Each row was made from one small tree. The marks that hang from a mark follow it in brackets, in alphabetical order. Every link used is in the known rows. Write each row's tree.
Known rows:
gemit(beto(fugupof(kaduv(ruko)))): [ 0.02 -0.18  0.48  0.07 -0.22 -0.11 -0.10 -0.10  0.09  0.01 -0.20  0.03
 -0.09 -0.12 -0.06  0.21  0.16 -0.12  0.05 -0.25]
gemit(beto(fugupof(kaduv nali))): [-0.09 -0.22  0.26 -0.02 -0.31  0.04 -0.04  0.02 -0.12 -0.07 -0.19  0.00
 -0.20  0.04  0.22  0.30  0.14 -0.36 -0.10 -0.11]
dage(ruko(pone(gemit(beto)))): [ 0.02 -0.15  0.15  0.25 -0.12 -0.03  0.03 -0.06  0.17  0.08  0.11 -0.01
 -0.17 -0.17  0.02  0.06 -0.14 -0.07 -0.55 -0.23]
ruko(pone(gemit(beto(fugupof(debi kaduv nali))))): [-0.22 -0.32  0.23  0.12 -0.55 -0.05  0.00  0.15 -0.16 -0.07 -0.04 -0.04
 -0.31  0.02  0.12  0.34  0.07 -0.31 -0.59 -0.24]
kaduv(fugupof(beto debi nali) ruko(pone(gemit))): [-0.19 -0.12 -0.04 -0.12 -0.37 -0.41 -0.17 -0.05 -0.23 -0.09 -0.01  0.07
 -0.31  0.03 -0.20  0.00 -0.07 -0.44 -0.31 -0.49]
gemit(beto(fugupof(debi(gidib) nali))): [-0.30 -0.04  0.45 -0.24 -0.39 -0.13  0.14  0.03 -0.18 -0.22 -0.19  0.04
 -0.07 -0.07  0.04  0.43  0.13 -0.42 -0.13 -0.25]
ruko(pone(gemit(beto(fugupof(nali))))): [-0.02 -0.11  0.14  0.00 -0.34  0.02 -0.02  0.08  0.04 -0.02  0.10  0.10
 -0.26 -0.10  0.04  0.23  0.06 -0.22 -0.54 -0.30]
beto(fugupof(debi kaduv(ruko))): [-0.19 -0.17  0.33  0.08 -0.32 -0.18  0.01 -0.14 -0.09 -0.04 -0.25 -0.03
 -0.03  0.09 -0.26  0.29  0.16 -0.16  0.14 -0.13]
nali(fugupof): [ 0.03 -0.15 -0.14 -0.04 -0.10  0.04  0.03 -0.29  0.03  0.03 -0.03 -0.04
 -0.04  0.05 -0.09 -0.05  0.05 -0.05 -0.01 -0.15]
ruko(pone(gemit)): [ 0.03 -0.06 -0.18  0.15 -0.12  0.03 -0.03  0.14  0.07  0.07  0.21  0.01
 -0.12 -0.06 -0.07 -0.08 -0.02  0.06 -0.35 -0.15]
beto(fugupof(debi)): [-0.21 -0.06  0.21 -0.04 -0.23 -0.08  0.08 -0.11 -0.03 -0.07 -0.13  0.04
  0.02  0.08 -0.16  0.28  0.09 -0.06 -0.15 -0.02]
ruko(pone(gemit(beto(fugupof(debi))))): [-0.11 -0.18  0.33  0.10 -0.38 -0.10  0.00  0.05  0.12 -0.03  0.07  0.06
 -0.14 -0.15 -0.06  0.24  0.02  0.02 -0.73 -0.27]
nali(fugupof(beto kaduv)): [-0.08 -0.45 -0.27  0.09 -0.23 -0.01 -0.13 -0.23 -0.14  0.03 -0.17 -0.04
 -0.17  0.17  0.11 -0.09 -0.05 -0.29  0.02 -0.13]
kaduv(fugupof(beto debi nali) ruko): [-0.22 -0.06  0.14 -0.27 -0.26 -0.44 -0.15 -0.20 -0.30 -0.16 -0.22  0.06
 -0.20  0.08 -0.13  0.07 -0.04 -0.49  0.03 -0.34]
gemit(beto): [ 0.07 -0.05  0.29 -0.01 -0.04 -0.05 -0.05  0.02  0.08 -0.03 -0.01  0.01
 -0.05 -0.17  0.18  0.04 -0.04  0.03 -0.23 -0.09]
nali(fugupof(debi(gidib) kaduv)): [-0.26 -0.30 -0.08  0.00 -0.34 -0.03  0.11 -0.12 -0.21 -0.06 -0.19 -0.17
 -0.02  0.08 -0.06  0.07  0.13 -0.29  0.12 -0.23]
dage(gemit(beto(fugupof)) ruko(pone)): [-0.04 -0.23  0.02  0.12 -0.22  0.16  0.12 -0.25  0.32  0.07 -0.06  0.07
 -0.21 -0.13 -0.05  0.32 -0.05 -0.14 -0.35 -0.20]
ruko(pone(gemit(beto(fugupof)))): [ 0.05 -0.14  0.17  0.11 -0.25  0.02 -0.06  0.06  0.23  0.05  0.14  0.12
 -0.15 -0.20 -0.04  0.14  0.06  0.04 -0.60 -0.29]
dage(gemit(beto(fugupof(nali))) ruko): [-0.09 -0.07  0.20  0.02 -0.25  0.07  0.15 -0.32  0.07 -0.04 -0.22  0.05
 -0.27  0.01  0.13  0.28 -0.03 -0.49 -0.18 -0.19]
nali(fugupof(beto debi kaduv(ruko))): [-0.18 -0.43  0.07  0.06 -0.36 -0.29 -0.10 -0.34 -0.22 -0.05 -0.28 -0.08
 -0.16  0.16 -0.12  0.03 -0.06 -0.29  0.11 -0.24]
ruko(pone(gemit(beto))): [ 0.10 -0.11  0.12  0.14 -0.15 -0.03 -0.08  0.16  0.15  0.05  0.20  0.02
 -0.16 -0.24  0.10 -0.04 -0.07  0.09 -0.57 -0.24]
pone(gemit(beto) ruko): [ 0.06  0.10  0.52  0.33 -0.08 -0.27 -0.09  0.02  0.05  0.05  0.09  0.02
 -0.14 -0.09  0.09 -0.09 -0.08 -0.11 -0.50 -0.24]

Write each row's tree:
[-0.26 -0.25  0.16 -0.01 -0.36 -0.32 -0.09 -0.03 -0.44 -0.16 -0.28 -0.07
 -0.23  0.21  0.05  0.17 -0.11 -0.49  0.19 -0.10] => fugupof(beto debi kaduv(ruko) nali)
[ 0.01 -0.33  0.28  0.07 -0.28 -0.01 -0.08 -0.01  0.16  0.04 -0.08  0.03
 -0.13 -0.16 -0.17  0.35  0.15 -0.02 -0.06 -0.26] => gemit(beto(fugupof(kaduv(ruko(pone)))))
[ 0.01 -0.44 -0.27  0.22 -0.34 -0.14 -0.19 -0.19 -0.04  0.10  0.00 -0.02
 -0.29  0.05 -0.17 -0.16 -0.04 -0.23 -0.11 -0.42] => nali(fugupof(beto kaduv(ruko(pone(gemit)))))
[-0.36 -0.21  0.14 -0.09 -0.39 -0.32 -0.02  0.07 -0.48 -0.20 -0.29 -0.06
 -0.16  0.13  0.00  0.18 -0.02 -0.62  0.36 -0.23] => fugupof(beto debi(gidib) kaduv(ruko) nali)
[-0.16 -0.23  0.15  0.23 -0.43 -0.15 -0.02  0.01 -0.02  0.03 -0.03 -0.02
 -0.15  0.04 -0.33  0.20  0.14 -0.09 -0.21 -0.28] => beto(fugupof(debi kaduv(ruko(pone(gemit)))))
[-0.11 -0.22  0.02  0.00 -0.22 -0.20 -0.15 -0.02 -0.33 -0.08 -0.21 -0.02
 -0.24  0.17  0.07  0.06 -0.06 -0.47  0.31 -0.12] => fugupof(beto kaduv(ruko) nali)
[-0.06 -0.16 -0.35  0.16 -0.08  0.16  0.16 -0.17  0.16  0.08  0.02 -0.04
 -0.17  0.01 -0.09  0.12 -0.14 -0.12 -0.11 -0.06] => dage(gemit ruko(pone))
[-0.10 -0.01  0.34 -0.10 -0.30 -0.36 -0.07  0.07  0.08 -0.05  0.06  0.03
 -0.11 -0.37 -0.24 -0.01  0.10 -0.16 -0.37 -0.70] => kaduv(fugupof(debi(gidib)) ruko(pone(gemit(beto))))
[-0.26 -0.25  0.13  0.01 -0.45  0.04  0.23 -0.24  0.03 -0.09 -0.16 -0.01
 -0.32  0.02  0.01  0.53 -0.09 -0.41 -0.43 -0.18] => dage(gemit(beto(fugupof(debi nali))) ruko(pone))
[ 0.02 -0.06  0.16  0.16 -0.06  0.02  0.09 -0.23  0.18  0.03 -0.12 -0.03
 -0.18 -0.12  0.19  0.01 -0.17 -0.20 -0.22 -0.14] => dage(gemit(beto) ruko)
[-0.08 -0.02  0.00 -0.26 -0.12 -0.32 -0.20 -0.18 -0.19 -0.09 -0.16  0.11
 -0.20  0.04 -0.11 -0.04  0.00 -0.48  0.16 -0.36] => kaduv(fugupof(beto nali) ruko)
[-0.28 -0.38  0.04 -0.03 -0.40 -0.28 -0.03 -0.24 -0.26 -0.09 -0.29 -0.08
 -0.09  0.08 -0.16  0.04  0.02 -0.43  0.29 -0.37] => nali(fugupof(beto debi(gidib) kaduv(ruko)))
[-0.20 -0.31  0.12  0.07 -0.38 -0.08  0.03 -0.05 -0.03 -0.01 -0.13 -0.03
 -0.08  0.05 -0.37  0.42  0.15 -0.05  0.03 -0.14] => beto(fugupof(debi kaduv(ruko(pone))))
[-0.41 -0.16  0.09 -0.10 -0.44 -0.02  0.14  0.08 -0.35 -0.16 -0.25 -0.05
 -0.08  0.17 -0.02  0.39  0.23 -0.53  0.17 -0.13] => beto(fugupof(debi(gidib) kaduv nali))
[-0.32  0.06  0.00 -0.32 -0.24 -0.18  0.07  0.03 -0.29 -0.18 -0.13 -0.02
 -0.06  0.02 -0.06  0.12  0.15 -0.49  0.04 -0.32] => kaduv(fugupof(debi(gidib) nali))
[-0.22 -0.14 -0.02 -0.13 -0.26 -0.08  0.16 -0.20 -0.12 -0.09 -0.11 -0.08
  0.03  0.02 -0.16  0.08  0.09 -0.20  0.04 -0.26] => nali(fugupof(debi(gidib)))
[-0.13 -0.36 -0.19 -0.01 -0.28 -0.11 -0.13  0.07 -0.27 -0.05 -0.09 -0.01
 -0.29  0.13 -0.04  0.19 -0.08 -0.38  0.20 -0.14] => fugupof(beto kaduv(ruko(pone)) nali)
[ 0.04 -0.05 -0.12 -0.15 -0.04 -0.12 -0.11 -0.10  0.14  0.05  0.05  0.05
 -0.06 -0.15 -0.38  0.05  0.12  0.00  0.04 -0.36] => kaduv(fugupof ruko(pone))
[-0.01 -0.05  0.03 -0.15 -0.03 -0.31 -0.25 -0.21  0.00 -0.01 -0.12  0.13
 -0.09 -0.06 -0.19 -0.13 -0.01 -0.24  0.10 -0.35] => kaduv(fugupof(beto) ruko)
[ 0.07 -0.09  0.50  0.23 -0.28 -0.18 -0.14 -0.04  0.10  0.05 -0.11  0.05
 -0.16 -0.13 -0.03  0.00  0.15 -0.16 -0.19 -0.38] => pone(gemit(beto(fugupof(kaduv(ruko)))))
[ 0.00 -0.13  0.28  0.03 -0.38 -0.03 -0.03 -0.11 -0.01 -0.05 -0.24  0.01
 -0.33 -0.03  0.12  0.19  0.11 -0.43  0.10 -0.31] => dage(gemit(beto(fugupof(kaduv(ruko) nali))))
[-0.17 -0.34  0.02  0.25 -0.38 -0.29 -0.16  0.09 -0.18 -0.01 -0.03 -0.03
 -0.24  0.05 -0.10 -0.01 -0.14 -0.18 -0.23 -0.24] => fugupof(beto debi kaduv(ruko(pone(gemit))))
[-0.20 -0.27  0.16  0.12 -0.36  0.04  0.19 -0.27  0.21 -0.01 -0.12  0.01
 -0.20 -0.08 -0.07  0.43 -0.09 -0.16 -0.48 -0.18] => dage(gemit(beto(fugupof(debi))) ruko(pone))
[-0.39 -0.07 -0.08 -0.33 -0.28 -0.28 -0.05  0.00 -0.36 -0.21 -0.19  0.05
 -0.13  0.07  0.03  0.08  0.01 -0.63 -0.01 -0.33] => kaduv(fugupof(beto debi(gidib) nali))
[-0.08 -0.28 -0.16  0.14 -0.34 -0.17 -0.18  0.12 -0.26 -0.01  0.00  0.00
 -0.36  0.11  0.00 -0.02 -0.09 -0.42 -0.04 -0.27] => fugupof(beto kaduv(ruko(pone(gemit))) nali)
[-0.11 -0.21 -0.01  0.01 -0.31  0.16  0.16 -0.23  0.13 -0.01 -0.10  0.05
 -0.32 -0.02  0.02  0.42 -0.05 -0.40 -0.29 -0.21] => dage(gemit(beto(fugupof(nali))) ruko(pone))
[-0.14 -0.49 -0.12  0.21 -0.48 -0.26 -0.13 -0.20 -0.15  0.02 -0.07 -0.08
 -0.28  0.10 -0.19 -0.06 -0.09 -0.23 -0.24 -0.39] => nali(fugupof(beto debi kaduv(ruko(pone(gemit)))))
[-0.01  0.11  0.06 -0.25 -0.08 -0.22 -0.09 -0.16 -0.12 -0.05 -0.10  0.03
 -0.13  0.00 -0.20  0.00  0.14 -0.35  0.21 -0.35] => kaduv(fugupof(nali) ruko)
[-0.19 -0.28  0.44  0.08 -0.35 -0.08 -0.01 -0.02 -0.04 -0.07 -0.21 -0.03
 -0.09 -0.02  0.12  0.32  0.09 -0.12 -0.29 -0.09] => gemit(beto(fugupof(debi kaduv)))
[-0.01  0.08  0.59  0.31 -0.18 -0.23 -0.07 -0.08  0.13  0.06  0.03  0.13
 -0.12 -0.05 -0.04  0.08  0.06 -0.16 -0.52 -0.28] => pone(gemit(beto(fugupof)) ruko)
